Every row comes from one small tree of marks. Brackets hold a mark, then the marks that hang from it, in the order of their numbers. Every link used is in the known rows. Which tree was each row made from?
Known rows
(Q756 (Q554 Q484) Q582): [ 2.20  0.16 -0.16  0.31 -1.54  0.54  0.55  0.13 -0.07  0.25 -4.53 -0.59
  0.52  0.05 -0.21 -0.12  0.78 -0.13 -0.53  0.71  0.05  0.49 -3.69  0.02
  0.71]
(Q881 Q756): [ 2.12 -0.35  5.44  1.13 -1.47 -2.07 -2.23 -0.18 -1.04 -0.50 -1.20  1.38
 -0.91  0.42 -0.08 -0.38  1.12  1.40  1.63  0.07 -1.47  0.05  0.44  0.51
 -3.46]
(Q756 Q149 (Q554 Q484) Q582 Q881): [ 0.62  1.32 -4.55  0.40 -1.42  2.82  2.25  0.54  0.41  0.80 -3.94 -0.73
 -0.61  1.41  0.38  0.19  0.74 -0.37 -1.05  0.27  0.12  0.96 -1.80 -0.13
  1.84]
(Q554 (Q484 (Q756 Q582))): [-1.41 -0.23  1.75  2.02 -1.32 -1.69 -0.12  0.05 -0.53 -0.05 -4.45 -0.60
 -0.68  0.55 -0.83 -0.03 -0.14 -0.51 -0.57  0.64 -0.55 -1.21 -1.16  0.08
 -0.41]
(Q756 Q881): [ 0.98 -0.44  3.44  0.99 -0.38 -0.72 -1.41 -0.42 -0.28 -0.67  2.09 -0.47
 -0.80  0.76 -0.41 -0.59  1.32 -0.01 -2.69 -0.49 -1.40 -0.13  1.24  1.35
 -0.08]
(Q554 (Q484 (Q756 Q149 Q459 Q881))): [-1.86  0.33 -5.41  1.39 -1.74 -0.52  0.11  0.64 -0.08  0.36  2.81 -0.34
 -1.07  0.57 -0.03  0.14 -0.69  0.55 -1.25 -0.96  0.56 -1.32  4.98 -0.35
  0.16]
(Q554 (Q484 (Q756 Q881))): [-1.92 -0.02 -0.65  1.94 -2.75 -1.36 -0.88  0.06 -0.41 -0.17  1.10 -0.56
 -1.18  2.22 -0.74 -0.21 -0.07  0.29 -3.86 -0.48 -0.77 -2.07  1.89  0.41
 -0.56]
(Q149 (Q756 Q459 (Q554 Q484) Q582)): [ 4.52 -0.62 -2.31 -0.16  1.94 -0.99  1.34  0.48  0.17 -0.25 -1.42  0.97
  2.30 -3.22 -0.71 -0.04  0.26 -0.01  0.79 -0.08  0.72  1.89 -1.34 -0.46
  0.79]
(Q756 Q459 Q881): [ 1.27 -0.51  0.73  0.13  0.36 -1.46 -1.38 -0.14  0.10 -0.55  5.58 -0.34
  0.96 -0.27  0.08 -0.42  0.42  0.25 -2.68 -0.86 -0.25 -0.07  3.80  1.23
  0.48]
(Q881 (Q756 Q459 Q582)): [ 1.69 -0.09  3.19 -0.04  0.11 -2.13 -0.72  0.24 -0.43 -0.08 -0.86  1.65
  1.38 -0.07  0.43 -0.01 -0.32  0.50  1.96  0.18 -0.33  0.46  1.32  0.66
 -2.38]
(Q35 (Q554 (Q484 (Q756 Q149 Q582)))): [-1.84  2.83 -0.72  4.01 -0.43 -0.93  1.61 -0.08 -0.14  0.63 -4.26 -1.20
 -2.90 -0.28 -0.78  0.35  0.23  0.06  2.03  1.03  0.53 -0.95 -1.21 -1.51
 -1.27]
(Q554 (Q484 (Q756 Q149 Q582 Q881))): [-2.97  1.04 -2.75  1.83 -1.27  0.62  1.67  0.73 -0.03  0.57 -3.99 -0.53
 -1.88  2.15 -0.38  0.30 -0.18 -0.74 -0.80  0.10 -0.40 -0.60  0.68 -0.03
  0.60]
(Q582 (Q756 Q459)): [ 1.68 -1.56  2.72  0.66  0.32 -3.31 -1.96 -0.45 -0.44 -0.83  1.95 -0.30
  0.33 -4.41  0.39 -1.50 -0.62  0.09  0.93  0.76 -0.14 -0.49  2.68  0.60
  1.95]
(Q484 (Q756 Q149 Q554 Q582 Q881)): [-3.47  0.11 -1.60 -0.97  1.28  2.29  1.78  0.12  0.36  0.48 -2.91 -0.78
 -0.49  3.50 -0.21  0.58 -0.40 -1.70  1.38 -0.03 -0.35 -0.19 -2.34  0.53
  0.89]
(Q582 (Q756 Q149 Q881)): [-0.12 -0.26  0.73  1.48 -0.52 -0.38 -0.10 -0.09 -0.16 -0.39 -1.19 -0.65
 -2.20 -2.31  0.50 -1.20  0.17 -0.53  0.55  0.49 -1.16  0.08  1.99  0.48
  2.74]
(Q484 (Q756 Q149 Q459)): [-1.15 -1.14  0.52  0.35  1.40 -1.49 -1.25  0.26 -0.25 -0.24  1.48 -0.33
 -1.25 -1.34 -0.30  0.18 -0.14  0.17  3.41 -0.53  0.17 -0.41  3.02 -0.20
 -0.47]
(Q35 (Q554 (Q484 (Q756 Q149 Q881)))): [-2.45  3.04 -3.49  4.50 -1.74 -0.54  0.99 -0.20 -0.01  0.44  0.88 -0.86
 -3.21  1.23 -0.56  0.13  0.22  0.75 -1.14 -0.11  0.29 -1.87  1.91 -1.09
 -1.29]
(Q484 (Q756 Q459 Q881)): [-2.25 -0.89  0.44  0.04  0.61 -1.99 -1.34 -0.20 -0.07 -0.45  5.51 -0.19
  0.78  1.63 -0.44 -0.13 -0.86 -0.34 -2.31 -0.92 -0.23 -1.65  3.96  1.08
 -0.36]
(Q756 Q459): [ 2.67 -1.09  3.45  0.43  0.76 -2.44 -2.20 -0.41 -0.40 -0.75  3.32 -0.40
  0.52 -2.42 -0.11 -0.47  0.82  0.62  0.21 -0.41 -0.26  0.24  2.40  0.59
 -0.22]
(Q582 (Q756 (Q459 Q484) Q554 Q881)): [-0.91 -1.15  1.10 -2.70 -0.50  0.32 -1.12 -0.71  0.35 -0.44  4.60  0.45
  1.64 -0.89  1.00 -0.69 -1.55 -0.20 -4.57  0.12  0.03 -0.63  0.59  0.33
  1.92]
(Q35 (Q554 (Q484 (Q756 Q149 Q459)))): [-0.62  2.25 -3.64  3.76 -0.70 -2.14  0.13 -0.08 -0.15  0.43  2.29 -1.06
 -2.01 -1.99 -0.32  0.15 -0.26  1.51  2.07 -0.01  1.44 -1.60  3.22 -1.76
 -1.63]
(Q756 Q149 Q554 Q881): [ 0.73  0.08 -1.14 -0.39  0.17  2.30  0.39 -0.01  0.14  0.05  0.23 -0.52
 -1.01  1.36  0.17 -0.07  1.26  0.07  0.59 -0.53 -0.54  0.92 -0.65  0.36
  1.22]

Write each row's tree
[-5.31 -0.03  4.12 -0.60  1.02  1.81  0.75  0.07  0.24 -0.07 -1.84 -0.21
 -1.87  2.50 -0.29  0.85 -0.21 -1.32 -2.16 -0.20 -1.10 -0.21 -1.04  0.00
 -0.92] | (Q459 (Q484 (Q756 Q149 Q582 Q881)))
[ 1.23  0.19  3.10 -0.69 -0.65  0.03 -0.25 -0.10 -0.45  0.12 -4.44  1.39
  1.08  2.07  0.29  0.11  0.26  0.13  2.44  0.78 -0.91  0.66 -3.68  0.53
 -2.27] | (Q881 (Q756 Q554 Q582))
[ 1.78  0.74 -2.08  0.63 -1.04  2.07  1.52  0.38  0.03  0.67 -6.10 -0.81
 -1.01 -0.71  0.10  0.18  1.08 -0.02  2.26  0.64  0.25  1.23 -3.21 -0.70
  1.05] | (Q756 Q149 (Q554 Q484) Q582)
[ 1.66  0.86 -7.00 -0.06 -1.74  1.74  0.58  0.62  0.31  0.67  2.71 -0.09
  0.16 -0.06  0.72  0.08  0.24  0.95 -1.26 -0.75  0.99  0.47  2.49 -0.33
  1.57] | (Q756 Q149 Q459 (Q554 Q484) Q881)
[ 0.19 -0.42 -4.36 -1.23  0.02  0.51  0.52  0.21  0.35  0.13  1.99 -0.32
  0.57 -1.96  1.23 -0.92 -1.11 -0.28  1.23  0.27  0.46  0.25  2.22  0.27
  3.65] | (Q582 (Q756 Q149 Q459 Q554 Q881))
[ 2.40  0.12 -2.41 -0.58 -0.78 -0.20  0.51  0.20  0.13  0.32 -1.01 -0.30
  2.21 -1.01  0.23 -0.03 -0.13  0.18 -0.72  0.28  1.09  0.36 -1.13 -0.05
  0.99] | (Q756 Q459 (Q554 Q484) Q582)
[ 2.92 -1.00  1.05 -0.28  2.27  0.17  0.11 -0.15  0.10 -0.93  1.59  0.76
  0.74 -0.44 -1.05 -0.39  1.31 -0.25 -0.78 -0.72 -1.20  1.44 -1.37  0.60
  0.63] | (Q149 (Q756 Q554 Q881))
[ 1.05  0.57  1.22 -0.68 -0.28  1.61  0.92  0.33 -0.32  0.53 -6.19  1.45
 -0.56  1.27  0.56  0.39  0.60  0.26  5.06  0.40 -0.56  1.59 -3.11 -0.11
 -1.93] | (Q881 (Q756 Q149 Q554 Q582))
[ 2.01  0.88 -0.41  0.24 -3.10  0.19  0.34  0.50 -0.53  0.55 -5.58  1.49
  0.78  1.59  0.38  0.08  0.21  0.69  0.62  0.66 -0.22  0.33 -3.06 -0.21
 -2.26] | (Q881 (Q756 (Q554 Q484) Q582))
[ 0.67 -0.18 -1.44 -2.12  1.35  0.74  0.76 -0.28  0.55  0.13  2.15 -0.25
  2.82  1.74  0.25  0.10 -0.44 -1.03 -1.89 -0.18  0.44  0.52 -0.40  1.21
  1.54] | (Q756 Q459 Q554 Q582 Q881)
[ 0.03 -1.22  1.66 -2.23  0.32  1.00 -0.81 -0.12  0.13 -0.19  0.85  0.24
 -0.12 -3.84  1.11 -0.38 -0.81  0.35  0.99  0.44  0.52  0.45 -0.20 -1.02
  1.58] | (Q582 (Q756 Q149 (Q459 Q484) Q554))
[ 0.42 -0.93  4.29 -3.13  1.21  1.12 -0.54 -0.46  0.46 -0.15  1.10  0.15
  2.03 -0.61  0.27  0.52 -0.11 -0.19 -1.77  0.11  0.54  0.82 -2.73  0.03
 -0.58] | (Q756 (Q459 Q484) Q554 Q582)
[-3.67 -1.12  8.45 -0.62  0.80 -0.42 -1.09 -0.57 -0.26 -0.57 -2.52  0.00
 -0.80  0.95 -0.92  0.56 -0.13 -1.03 -2.09  0.45 -1.24 -0.80 -2.77  0.08
 -2.10] | (Q459 (Q484 (Q756 Q582)))
[-1.73  2.44 -4.15  3.22 -1.29 -2.88 -0.18 -0.39  0.07  0.21  6.02 -0.63
 -0.12  0.90 -0.53 -0.06 -1.00  1.06 -3.75 -0.39  1.06 -2.77  4.00 -0.44
 -1.50] | (Q35 (Q554 (Q484 (Q756 Q459 Q881))))
[ 0.27 -0.50 -1.92  0.51  0.25 -1.15 -0.18  0.34  0.05 -0.28  2.22 -0.45
 -0.66 -3.25  0.84 -1.19 -0.74 -0.22  0.67  0.15 -0.05  0.14  4.68  0.54
  2.94] | (Q582 (Q756 Q149 Q459 Q881))
[ 1.70 -0.14  0.87 -1.89  0.11 -0.50 -0.22  0.25 -0.22  0.26 -0.68  1.76
  2.62  1.18  0.69  0.19 -0.63  0.30  2.50  0.17  0.26  0.70 -0.99  0.50
 -1.91] | (Q881 (Q756 Q459 Q554 Q582))
[-3.24 -1.02  4.12 -1.62  0.20  2.32 -0.96 -0.32 -0.11 -0.11 -1.13 -0.01
 -1.88  0.89 -0.33  0.79  0.33  0.09  1.00 -0.15 -0.46 -0.32 -3.21 -1.04
 -1.62] | (Q459 (Q484 (Q756 Q149 Q554)))
[ 0.58 -0.08  1.78 -2.42 -0.71  1.88 -1.15  0.36 -0.19  0.22  1.38  2.22
  0.01  0.16  1.08  0.78  0.05  1.96  1.85 -0.65  0.38  1.03  0.00 -1.21
 -3.45] | (Q881 (Q756 Q149 (Q459 Q484) Q554))
[ 1.63  0.38 -2.53  0.40 -2.92  0.85 -0.15 -0.05  0.03  0.11  0.89 -0.36
  0.09  1.69 -0.03 -0.45  0.85  0.75 -3.95 -0.41 -0.21 -0.42 -0.57  0.31
  0.55] | (Q756 (Q554 Q484) Q881)
[ 4.89 -0.75  0.09  1.31  0.14 -0.73 -0.05  0.26 -0.25 -0.65 -1.65  0.79
 -0.12 -2.71 -1.16 -0.39  1.64  0.92  0.57 -0.20 -0.30  1.40 -2.24 -0.67
 -0.15] | (Q149 (Q756 (Q554 Q484)))
[ 1.59 -1.56  0.28 -1.23  0.17 -1.87 -1.31 -0.41 -0.15 -0.47  1.55 -0.13
  1.62 -3.26  0.68 -1.15 -1.02  0.04  1.42  0.84  0.32 -0.38  0.28  0.42
  2.61] | (Q582 (Q756 Q459 Q554))
[-3.85 -0.65  4.15 -2.11  1.13  2.61  0.44 -0.14  0.15  0.14 -4.29 -0.13
 -1.09  1.54 -0.19  1.08 -0.14 -1.10  1.56  0.38 -0.31  0.20 -4.76 -0.85
 -0.83] | (Q459 (Q484 (Q756 Q149 Q554 Q582)))
[ 1.86  0.23  1.11 -0.32 -1.27  1.13 -0.76  0.12 -0.58  0.24 -3.13  1.46
 -1.24  0.87  0.57  0.14  1.06  1.33  4.88 -0.12 -0.67  1.11 -1.36 -0.43
 -2.36] | (Q881 (Q756 Q149 Q554))
[-0.24 -0.77  4.19 -1.34  0.12 -0.27 -1.92 -0.67  0.12 -0.69  6.54  0.23
  0.44 -0.08  0.18  0.07  0.21  0.58 -5.91 -1.09 -0.28 -0.05  2.67  0.62
 -1.08] | (Q756 (Q459 Q484) Q881)
[-2.15 -0.44  0.81 -0.67  1.61  1.55  0.96  0.09 -0.01  0.24 -5.30 -0.54
 -0.74  1.17 -0.33  0.52  0.00 -1.24  4.35  0.65 -0.29  0.32 -3.87 -0.14
  0.50] | (Q484 (Q756 Q149 Q554 Q582))
[-3.31 -0.42  0.42 -1.41  0.77  0.66  0.72 -0.25  0.30 -0.01 -1.25 -0.53
  1.18  4.43 -0.45  0.30 -0.75 -1.86 -1.36  0.10 -0.68 -1.01 -2.69  1.09
  0.61] | (Q484 (Q756 Q554 Q582 Q881))
[ 3.10 -0.24 -2.68 -0.07 -1.87 -0.66 -1.01  0.25 -0.12  0.10  2.28 -0.15
  1.25 -1.62  0.24 -0.27  0.39  1.23 -1.03 -0.30  1.01 -0.17  0.76 -0.25
  0.31] | (Q756 Q459 (Q554 Q484))
[-2.00 -0.74 -1.70 -1.69  2.16  0.82  1.04  0.18  0.31  0.45 -1.65 -0.50
  0.81  0.55  0.05  0.62 -0.92 -1.16  4.43  0.14  0.82  0.13 -1.04 -0.24
  0.74] | (Q484 (Q756 Q149 Q459 Q554 Q582))
[-2.28 -0.39  3.30  0.98  1.66 -0.34  0.32  0.08 -0.32 -0.03 -5.13 -0.72
 -2.01  0.12 -0.74  0.29  0.31 -1.10  3.79  0.50 -0.78  0.17 -1.16  0.01
 -0.26] | (Q484 (Q756 Q149 Q582))
[-1.08  2.17 -1.29  3.02  0.00 -3.27  0.62 -0.28  0.01  0.33  0.75 -0.65
  0.20 -0.63 -0.64  0.12 -1.00  0.18 -0.29  0.75  1.25 -2.06  0.99 -0.88
 -1.52] | (Q35 (Q554 (Q484 (Q756 Q459 Q582))))
[ 1.72 -0.23 -1.11 -1.42  2.07  1.38  0.87  0.37  0.35  0.34 -1.72 -0.30
  1.07 -1.50  0.49  0.29  0.39 -0.54  4.01  0.09  0.67  1.69 -1.18 -0.07
  1.34] | (Q756 Q149 Q459 Q554 Q582)
[ 2.55 -0.82 -1.41 -1.83  4.08 -0.05  1.56  0.02  0.63 -0.50  1.96  0.84
  3.14 -0.76 -0.56  0.01 -0.05 -1.23 -0.44 -0.65  0.00  1.91 -0.68  0.82
  1.53] | (Q149 (Q756 Q459 Q554 Q582 Q881))
[ 1.26 -0.17 -5.47 -0.06 -2.83 -0.97 -0.05  0.09  0.20  0.08  2.87 -0.21
  1.75 -1.43  0.91 -1.22 -1.55  0.19 -3.20  0.41  0.75 -1.03  2.13  0.23
  3.28] | (Q582 (Q756 Q459 (Q554 Q484) Q881))
[-0.43 -0.16 -0.39 -2.62  0.52  3.10 -0.33 -0.01  0.56  0.09  4.70  0.36
  0.17  0.53  0.74  0.63  0.19  0.56 -2.36 -1.10  0.56  0.96  0.90 -0.30
 -0.05] | (Q756 Q149 (Q459 Q484) Q554 Q881)
[ 0.03 -0.48  2.28 -2.74  1.89  2.79  0.58 -0.05  0.46  0.24 -0.70  0.38
  0.58 -1.20  0.62  0.83  0.19 -0.26  0.92 -0.06  0.74  1.76 -2.30 -0.71
 -0.06] | (Q756 Q149 (Q459 Q484) Q554 Q582)
[-0.36  1.89 -1.49  3.41 -1.15 -3.79 -0.83 -0.37 -0.33 -0.05  4.03 -0.55
 -0.62 -1.14 -0.69 -0.16 -0.52  1.36 -0.69  0.12  1.15 -2.42  2.70 -1.07
 -1.95] | (Q35 (Q554 (Q484 (Q756 Q459))))
[ 3.37 -1.09 -1.21 -1.20  3.10 -0.58  0.10  0.01  0.35 -0.81  5.18  1.08
  2.17 -1.39 -0.64 -0.22  0.47  0.00 -0.80 -1.07 -0.04  1.41  1.03  0.48
  0.79] | (Q149 (Q756 Q459 Q554 Q881))
[ 0.53  0.36 -3.70 -1.72  1.71  2.21  1.72  0.34  0.71  0.54  0.52 -0.29
  1.39  0.81  0.67  0.33 -0.08 -0.84  1.01 -0.27  0.64  1.38  0.25  0.61
  2.04] | (Q756 Q149 Q459 Q554 Q582 Q881)
[-2.75  2.83 -1.40  3.65 -1.19 -1.56  1.43 -0.37  0.05  0.34 -0.42 -0.89
 -1.01  2.56 -0.80  0.07 -0.55 -0.30 -3.46  0.55  0.04 -2.26 -0.36 -0.23
 -1.30] | (Q35 (Q554 (Q484 (Q756 Q582 Q881))))
[-4.46 -0.35  4.04 -0.17 -0.21  1.46 -0.90 -0.19  0.01 -0.33  1.05  0.08
 -2.70  1.79 -0.39  0.60  0.24 -0.21 -2.62 -0.85 -1.03 -0.71  0.77 -0.24
 -1.67] | (Q459 (Q484 (Q756 Q149 Q881)))
